In the rows, 128 means zero.
Known rows, with every step that occurs:
K C W B: [111 100 127 150 110 146 117 123 137 108 113 126 110 157 107 142  87 111
 139 132 155  85 115 156 156 101 108 160  63 136 116 101 185 132 163 162
 157 156 147 128 116  72  90 119  87 110  92 144 158 123 118 143 119  76
 104 115 126]
M J C A B W: [115 141 128 117 163 146 152 101 153 144  83 131 166 151 174 115 120 197
 165 127 122 141  55 145 170 145 122  87  90 133 106 110  99 118 112 129
 132 137 158 117  96 106 147  72 139 175 116 157 144   4 116 148 109 101
  99 171 125]
V M F B W: [ 91 152  84 137 139 122 246 155 154 194 100 129 139 123 142 145 132 118
 155 131  64 102 138 127 189 124 159 189 105 114 118  76 162  82 142 163
 162 103 131 180 132  97 146  70 126 127 118 130 158  80 121 101 136 129
  84 120  68]
F M J: [156 143  99 114 189 109 143 129 116 154 127 128  72 167 130 135 116 106
 135 122 112 149 134 116 136 144 158 176 118 117 163  95 109 132 121 149
 153  73 123 158  94  67 111 142 117 161 119 110 137 105 144  75 131 118
  74  88 109]
B F: [126 139 127  90 148  93 154  92 158 169  78 123 121  95 108 151  80 113
 166 113 138 139 133 108 158 135 134 129 132  94 136  99 151 105 105 155
 160  99 112 138 147 116 139 132 103 127 130 134 153 127 170 122 103 119
 126  89 119]
F B R: [148 118 110 106 111 124 191 153 183 115 130  87 131 125  98 137 117 144
 145 129  97 163 147 108 167 133 141 190 105 117 141  94 208 111 114 130
 113  87 126 149 105 118 146 115 128 109 129 100 152 146 170  83 132 139
 125 142  90]
J M F: [133 181  69 129 151 145 173  96 103 210 108 126 127 121 155 126 102 113
 156 128 126 136 143 123 156 158 162 211 114 115 157  73 146  85 122 154
 168  68 107 179 147  86 140 117 120 151 116 100 161 107 159 110  75 127
  91  77 111]
K C: [129 136  99 121 126 130 153 130 132 123  81 141  99 119 109 149  77 103
 123 103 146 126 122 139 149 140 123 161  86 116 153 109 180 113 121 165
 156 127 116 128  98  85 130 124 119 124 137 134 144 116 147  88 116 109
 108 110 120]
L B A C: [134 155 101 111 157 178 149  93 134 170  54 112 134 117 127 120 113 162
 176 136 182 177 119 133 164 161 111 108  72 119 180  96 119 176 140 148
 128  93 109 149 146 114 125  94  81 169 140  90 115 114 133 129 169 111
 130 133 142]
K C J M V: [114 202  86 158 151 111 127 100  99 162  98 131 145 144 106 143  87 133
  87 100 182 104  74 161 134 161 154 203 126 148 114  95 124  98 114 137
 173 130 125 177  76  82  97 128 131 145 131  82 120 107  83  87 100  92
  59 120 106]
C W B F M J: [141 139 156 131 167  81 134  95 158 152 139 118  96 182 104 130 117 125
 168 172 121 112 138 132 129 112 157 149 114 152  98  88 120 142 163 147
 157  96 165 190 123  69  62 119  82 145  71 145 136  80 134 156  95  86
  99 108 143]
K C A: [105 166 124 129 125 165 140 140 112 115  84 145  98 113 111 132  62 103
 122 110 159 122 124 135 135 147 120 135  69 106 142 120 191 109 126 156
 146 134  93 136 114  88 102 114 111 145 131 146 123  93 145 100 117  94
 115 116 129]
V M J: [121 124  94 134 182  95 148 109 115 210 138 145 108 130 108 138 134 120
 112 119 107 102 113 139 131 146 162 152 107 112 128  82 129 139 124 154
 168  79 116 134 105  89 115 131 130 152 122 113 154 105 127  82 132  96
  81 105  73]
C W B: [118  92 139 152 127 137 114 122 131 130 131  84 139 162 108 143 117 116
 159 120 131  72 128 160 157 103 123 165  68 132 113  99 181 127 148 149
 141 116 157 118 134 102 102 134  72 123  92 141 147 138 124 152 126  89
 124  78 119]
J M: [141 156 100 125 141 149 145  95 115 177 116 105 120 142 153 130 118 146
 154  92 129 135 132 121 142 159 130 221  88 103 155  97 158 107 128 128
 163  92 121 110 122  94 120 139  97 141 128 112 156 154 163  88  95 126
 103  66 137]
A C W B F M: [120 171 173 127 157  98 146  86 173 116 103 126 119 158  80 135 107 129
 179 151 132 108 161 142 162 115  98 140  83 111 140  91 136 137 172 151
 183 118 125 151 120  53  67 125  76 142  89 154 114 107 143 146 105 114
 113  75 160]
K C J M: [118 183  95 142 136 125 127 102 102 143  90 138 120 146 114 143  79 164
 106 108 171 119 101 145 127 166 146 188  92 128 125 101 127 131 119 144
 187 116 117 139  79  74  84 142 125 142 134 102 111 123 129  79  88 102
  71 102 141]
M J: [136 109 100 112 168 124 133 125 128 182 114 116  94 126 124 145 120 120
 147 122 124 137  98 117 149 147 152 147  93 120 143  91 111 129  98 154
 155  70 124 144 106 101 135 140 122 162 130 107 157  88 124  96 124  99
  89  84 101]
A B: [132 107 120 124 168 145 155 128 154 136  74 103 128 103 140 144 112 145
 161 120 110 146 104 141 184 145  93 171 106 117 156  91 138 123 124 163
 141 104 124 115 129 111 140 116 108 156 134 119 139 137 143 113 113 121
 109 107 113]
V M F: [106 163  71 138 161 107 180 118  98 208 106 150 128  99 116 140 113  87
 130 127 102  94 150 143 155 150 162 172 124 114 148  78 157 106 134 168
 168  74  82 181 153  89 144 117 132 154 129 118 152 112 131 101 112 132
  96  88  50]
A C: [119 144 116 113 155 146 141 112 133 139  83 125 109 117  96 138 108 131
 153  95 146 138 135 132 181 144  96 143  67  88 181 101 130 135 110 161
 173  99 106 107 107  88 141 126 112 151 138 119 119 118 138  96 121 109
 131  61 127]
F B L: [106 136 111  84 125 138 177 157 174 143  91  83 106 155 119 156 143 161
 170 124 117 131 109  94 136 138 143 189  78 108 160 102 194 117 108 146
 159 124 156 144  95 113 125 123  95 146 119 120 180 123 131  96 110 130
 123 131 113]
C W: [130 114 102 129 126 144 122 117 118 142 132  83 106 135 119 149 116 100
 143 107 129  86 136 147 188 130 144 151  89 106 137  99 176 122 114 155
 144  99 128  93 115 101 115 141 101 149 103 140 156 113 134 139 141 121
 119  48  97]
J C: [153 139  84 108 124 126 138 105 124 139 112 129 116 144 144 134 114 155
 138  68 128 111 114 139 158 145 115 148  92  99 145 118 161 104 102 155
 160 107 118  92  81  97 177 136 128 135 146 135 172 125 141 103 104 126
 130  99 106]
B A C J M: [111 196 115 126 161 146 132  66 106 187  71 124 152 157 116 118 123 187
 140 121 207 119 106 157 130 180 141 155  79 124 139 112  77 155 117 132
 162  86 117 154 107 106  97 131 107 165 145  91  77  82 133  98 111 123
 105 106 148]
M F: [122 137  87 109 156 127 172 111 111 182  97 132 104 107 130 143  95  82
 161 121 119 125 132 124 174 136 150 162 114 110 158  88 137  91 111 173
 153  73 102 175 154  98 147 121 114 150 134 105 144  89 151 117 109 126
 121  83  77]
R B A C J: [104 123 152 124 175 142 127 114 132 170  72 108 167 154  68 150 107 204
 129 122 160 132 107 133 144 153 117 133 111 129 135  97  85 178 120 148
 131  89 135 141 122 134 122 125 106 173 135 102  51  95  96 131 149 100
 141  91 133]
M J C A B R: [143 143 116 102 168 119 137 116 150 127 107 134 170 128 121  99 110 203
 122 155 129 166  84 163 164 172 134 107 120 154 116 121 127 134 113 118
 108 100 124 154  80 107 146  89 178 170 117 122 148  55 149 133  79 118
 112 203  95]
R B: [136  79 131 134 159 144 145 138 147 161 116  99 123 136  94 150  99 158
 139  88  81 132 135 107 160 129 116 199 115 116 147  78 161 119 131 143
 122  88 126 102 132 118 150 135  97 142 107 120 122 147 114 116 128 108
 135  59 126]
B W C J: [ 92 149 118 147 138 130 122 128 130 170  62 124 163 145 119 170  84 154
 148 101 111  50 105 160 166 148 142 144  91 114 112 115  93 123  91 167
 181 151 150 112 104 120 143 141 137 119 125 159 106  62 130 115 152 103
 113 139 104]
B W: [121 109 111 101 147 137 164 133 145 156  93  98 128 137 150 165 105 116
 166 101 101  99 128 117 180 121 131 154  74  92 150 102 138  92 112 154
 153 119 150  90 146 108 154 118 102 126 123 156 148 111 151 110 154 119
 119 102 126]
V M: [117 137  98 136 146 116 155 122 115 180 116 131 110 125 114 145 122 111
 128  94 108  86 141 137 134 135 126 177  99  92 149  99 159 122 128 155
 166 104 103 111 116  95 130 144 123 138 133 125 140 156 140  79 135 118
 106  85  81]
R B W C: [110  90 143 149 138 154 154 135 171 189  95 113 177 147 112 167  72 181
 148  98  58  85 128 136 190 134 107 208 105 107 120  91 128  94 133 153
 150 151 168  71 125 123 163 113 135 112  88 165 128 105 112 145 137 112
 137 117 142]
F B A C: [122 149 120 110 120 176 178 125 156 142  69 101 131 127 137 119 142 171
 161 128 159 179 118 124 159 143 105 151  71 111 165 101 147 133 131 162
 141  88 119 155 109 125 131  98  84 140 151 103 117  92 146  95 143 121
 131 122 123]
A B L: [103 118 113  96 179 124 140 129 175 142  53 102 142 142 130 164 138 164
 168 137 115 132  93 134 166 159 117 172  84 116 175 109 157 138 122 153
 156 134 138 123 122 107 134 127 108 176 112 138 156 129 117 128 100 131
 116 145 125]

Rows:
[160 134  73 105 146 105 121 112 119 165 124 135 110 148 147 124 125 143
 138 103 137 135  86 132 138 155 141 119 107 123 131 106 114 129  84 147
 165  89 135 113  68  91 161 135 134 147 137 111 185  77 131 100 100 107
 105 111  96]	M J C
[138 100 125 101 139 111 139 131 179 122 120 112 143 149  80 132 105 148
 159 129 113 125 137 115 134 115 121 179  95 133 134 100 164 132 143 136
 114 106 142 151 158 114 135 128 104  96 105 126 146 190 173 120 123 104
 141 160 111]	W B R
[105 167 122 130 165 122 110 109 122 140  82 129 110 121  93 138 110 142
 145  96 160 107 117 135 163 152 132 114  66 113 152  93  75 155  97 161
 175 101  98 139  95  94 111 147 124 163 147 103  71 102 121  91 133 104
 128  63 106]	A C J
[169 162  76 106 165  89 138 127 112 141 120 147  85 188 146 115 118 143
 114 105 111 129 116 131 133 156 142 165 113 118 147 111 110 119 109 138
 164  83 132 144  51  62 141 132 149 156 133 118 160  76 157  73 109 119
  89 102 115]	F M J C
[108 101 122 133 109 160 118 112 126 130  80 117 140 159 121 138  95 126
 121 153 196 101 104 169 127 111 116 143  76 139 112 129 187 147 178 158
 127 144 165 151 129 101  84 104  67 114 106 151 131 102 128 144 133  94
 106 164 141]	K C W B A
[110  86 135 136 126 170 114 106 127 153  95  81 153 167 125 142 121 133
 152 143 165  86 112 153 136 110 134 149  73 135 111 118 180 144 167 150
 110 119 166 135 164 122  98 116  53 128 101 137 128 111 129 155 149  94
 119 135 115]	C W B A
[115 198  91 157 134 143 191 120 112 187 115 103 131 130 139 125 120 161
 147 135 127 132 115 118 158 150 181 210 120 142 113  63 132 116 117 156
 169  68 114 235 106 104 103 111 119 153 137  63 130  99 142  95  95 127
  84  97  94]	C J M F B
[119 148 110  93 161 159 139 102 131 173  55 119 130 130 124 132 114 136
 152 119 171 146 121 136 158 151 116 121  69 108 178 112 131 150 119 156
 141  91 112 133 136 115 141 118  89 148 151 120 103  99 149 103 131 119
 133 105 129]	B A C
[ 92 106 141  95 148 128 129 132 178 147  83 109 132 184 108 164 130 148
 183 120 125 108  98 107 101 113 136 184  68 114 156 111 162 143 137 148
 172 144 163 148 144  96 116 138  81 141  93 143 164 165 120 123 101  97
 138 144 141]	W B L
[115 100 143 131 159 164 128 103 145 173  94  86 170 150  83 143 117 185
 123 139 156 115 136 158 202 139 101 153  90 139 139 114 148 150 143 138
 113  87 135  88 129 125 116 104 100 163  94 118  85  71 102 157 136 107
 143  58 148]	R B A C W
[ 85 147 142  99 175 172 144 125 157 136  59 108 153 135 119 145 126 172
 165 135 131 140  90 121 155 156 122 137  79 120 172 116 173 138 124 137
 140 138 124 134 137 108 116 116  89 203  95 147 138  97 116 136  96 125
 123 159 128]	C A B L
[122 113 118 118 110 146 201 156 174 131 103  86 116 139 148 153 132 154
 175 106  92 140 125 102 182 114 124 183  72  91 137  85 166  79 121 151
 154 121 165 108 113 115 144  92  89 106 126 137 155 102 135  97 159 125
 116 112 122]	F B W
[148 164 125  88 166  83 164 105 146 136  81 135  86 131 105 144  95  89
 149 118 115 141 164 103 141 140 126 171 129  94 164 105 152 103 144 155
 161  91 113 155 134  82 116 139 101 137 115 149 132 134 187  98 106 136
 107  83 131]	B F M
[122 194 159 118 155 128 182 114 145  81  38 171 121 103 115 124  54 132
 133 150 141 165 128 141 155 153  97 141 119 123 147 112 168 122 177 152
 140 136  93 178 115  62  71  91 115 159 115 158  95  88 170 120  88 118
  89 150 143]	K C A B F M
[146 208 130  93 162  87 150  92 129 142  98 169 101 163 126  97  96 141
 132 123 136 146 123 118 122 153 154 101 121 112 116 121 127 114 141 123
 154  87 123 166  83  75 108 119 146 173 116 143 131  42 167 123  76 105
 105 134 125]	B F M J C A
[119 201 119 146 170 141 121  79 111 161  95 128 136 144 113 128 110 179
 150 109 176 113 116 143 142 176 127 167  65 118 140  99  74 148 109 133
 189  94 100 138  87  82  98 146 127 163 138 100  87 120 138  84 101 107
  98  65 144]	A C J M
[132  81 138 112 154 160 147 129 141 187  88  91 154 139 106 154  98 178
 140 118 131 148 115 113 143 137 121 188 129 127 146 105 161 139 128 140
  92  82 144 115 155 146 148 119  84 137 114 105 108 137 123 127 138 105
 131 100 133]	R B A
[123 127  94 139 112 138 129 121 115 118 107 111 102 127 111 156  88  82
 111 116 152  94 127 175 191 126 139 146  69 124 125 118 193 107 127 157
 159 124 114 106  94  81 102 124 113 132 106 143 149  94 133 123 124 115
  94  74 126]	K C W
[151 151 119  97 142 131 152 115 152 115  99 132 167 121 114 103 104 195
 130 128 133 142 114 154 177 158 104 116 119 129 136 126 176 109 127 119
  90 120 103 117  96 108 159  96 164 156 123 145 138  97 175 135  91 133
 140 193 107]	J C A B R
[145 119 116 114 108 100 114 111 160 116 148 108 162 175 101 128 120 175
 131 125 134  70 138 165 157 121 133 139  91 147 106 124 193 126 139 125
 125 123 158 110  93  83 137 121 141 110  87 147 177 139 157 155 100 112
 135 151 109]	J C W B R
[127 167 114 112 117 149 128 107 101 127  97 124 115 139 135 115  97 152
 139  80 140  98 112 128 144 144 121 125  85  93 135 124 181 104 114 136
 149 118  98 102  93 105 138 122 127 157 136 154 151  85 158 127 106 104
 139 115 106]	J C A
[137 146  89 107 122 114 215 144 172 146 114 104 135 113 103 135 108 123
 144 151  97 172 155 110 184 137 172 190 128 136 142  89 188  89 114 153
 120  63 103 216 123 117 152  97 134 115 124  81 165 115 177 103 109 143
 125 142  65]	M F B R
[116 173 102 133 159 123 137 109  89 187 145 163 122 142 128 103 122 151
  97 103 126  78  96 148 117 156 156 128  97 117 102 116 152 133 133 131
 157 103 106 128  81  84 125 117 157 183 123 137 164  60 126 107 108  87
 106 140  76]	V M J C A
[113 157 111 154 141 129 111 133 107 169  75 124 140 133 103 150  75 139
 126 105 133  59 114 158 144 161 140 155 110 120 110 104 105 137  95 179
 175 119 117 130  93 123 126 168 131 126 142 121 106  88 130  96 131  98
 121 114  92]	W C J
[112 148 139 138 145 178 160 134 126  91  51 150 139 100 120 131  72 148
 131 131 154 148  93 158 164 147  86 141  90 127 141 109 179 128 147 154
 125 147 100 132 111  95  99  86 109 161 130 151 112  80 129 120 107 105
  99 152 128]	K C A B
[104 164  95 142 101 154 220 152 163 185  69 118 156 114 147 141  84 127
 174 136  74 111 129 135 194 139 145 197  97 121 109  81 135  65 116 184
 174 133 142 170 128 117 166  77 140 106 117 130 156  39 157 125 129 131
 106 148  88]	M F B W C
[138 141  75 127 159  85 135  88 109 191 139 158 124 149 132 118 139 149
 107  96 110  88  98 141 123 151 152 136 111 118 123 106 119 134 117 146
 181  86 127 117  60  88 143 129 164 163 138 136 179  96 123  82 105  99
  88 120  80]	V M J C
[117 163 117  93 176 128 123 104 153 149  71 131 151 160 145 123 143 214
 140 146 149 140  49 144 132 166 138 114  84 138 131 124 137 140 108 130
 159 134 138 144  77  97 126 109 142 217 105 137 169  39 100 144  70 116
 100 193 124]	M J C A B L
[ 90 112 137 115 141 131 109 127 163 148 111  86 141 192 101 163 136 138
 161 125 135  66 106 145 133 110 147 165  56 119 132 119 184 141 140 139
 153 148 172 121 135  90  91 138  71 150  67 150 167 130 106 151 108 107
 124 116 128]	C W B L
[138 183 100 102 177  62 166 105 144 164  91 115 127 130 104 144 100  75
 127 117 125 145 134 122 157 138 135 186 169 108 149  98 142  76 132 142
 152 108 114 177 132 107 122 121 110 145 110 117 140 126 130 107 113 116
 106  97 101]	B F M V
[114 154 150 141 169 159 123  74 126 203  79 114 182 165  95 133 116 233
 130 120 174 127 106 139 135 175 127 197 104 136 127 102  82 171 148 121
 141  80 134 140 109 115  98 121 108 175 124  92  57 117 102 113 109 101
 114  92 167]	R B A C J M
[141 139  78 127 106 122 118 100 111 143 131 108 123 155 132 127 114 137
 120  92 126  76 121 165 193 138 135 124  76 115 128 123 179 103 111 150
 152 110 134  67  73  94 145 136 133 147 119 141 180  93 143 137 113 124
 125  75 100]	J C W
[ 93 214  95 135 168 125 122  63  97 220  77 107 180 151 120 118 124 164
 119 129 214 130  80 163 150 180 139 182 110 135 135 117  78 139 122 125
 164  99 117 182 108 122  97 122 115 175 143  65  73  86  81 112 110 102
  85 124 111]	B A C J M V
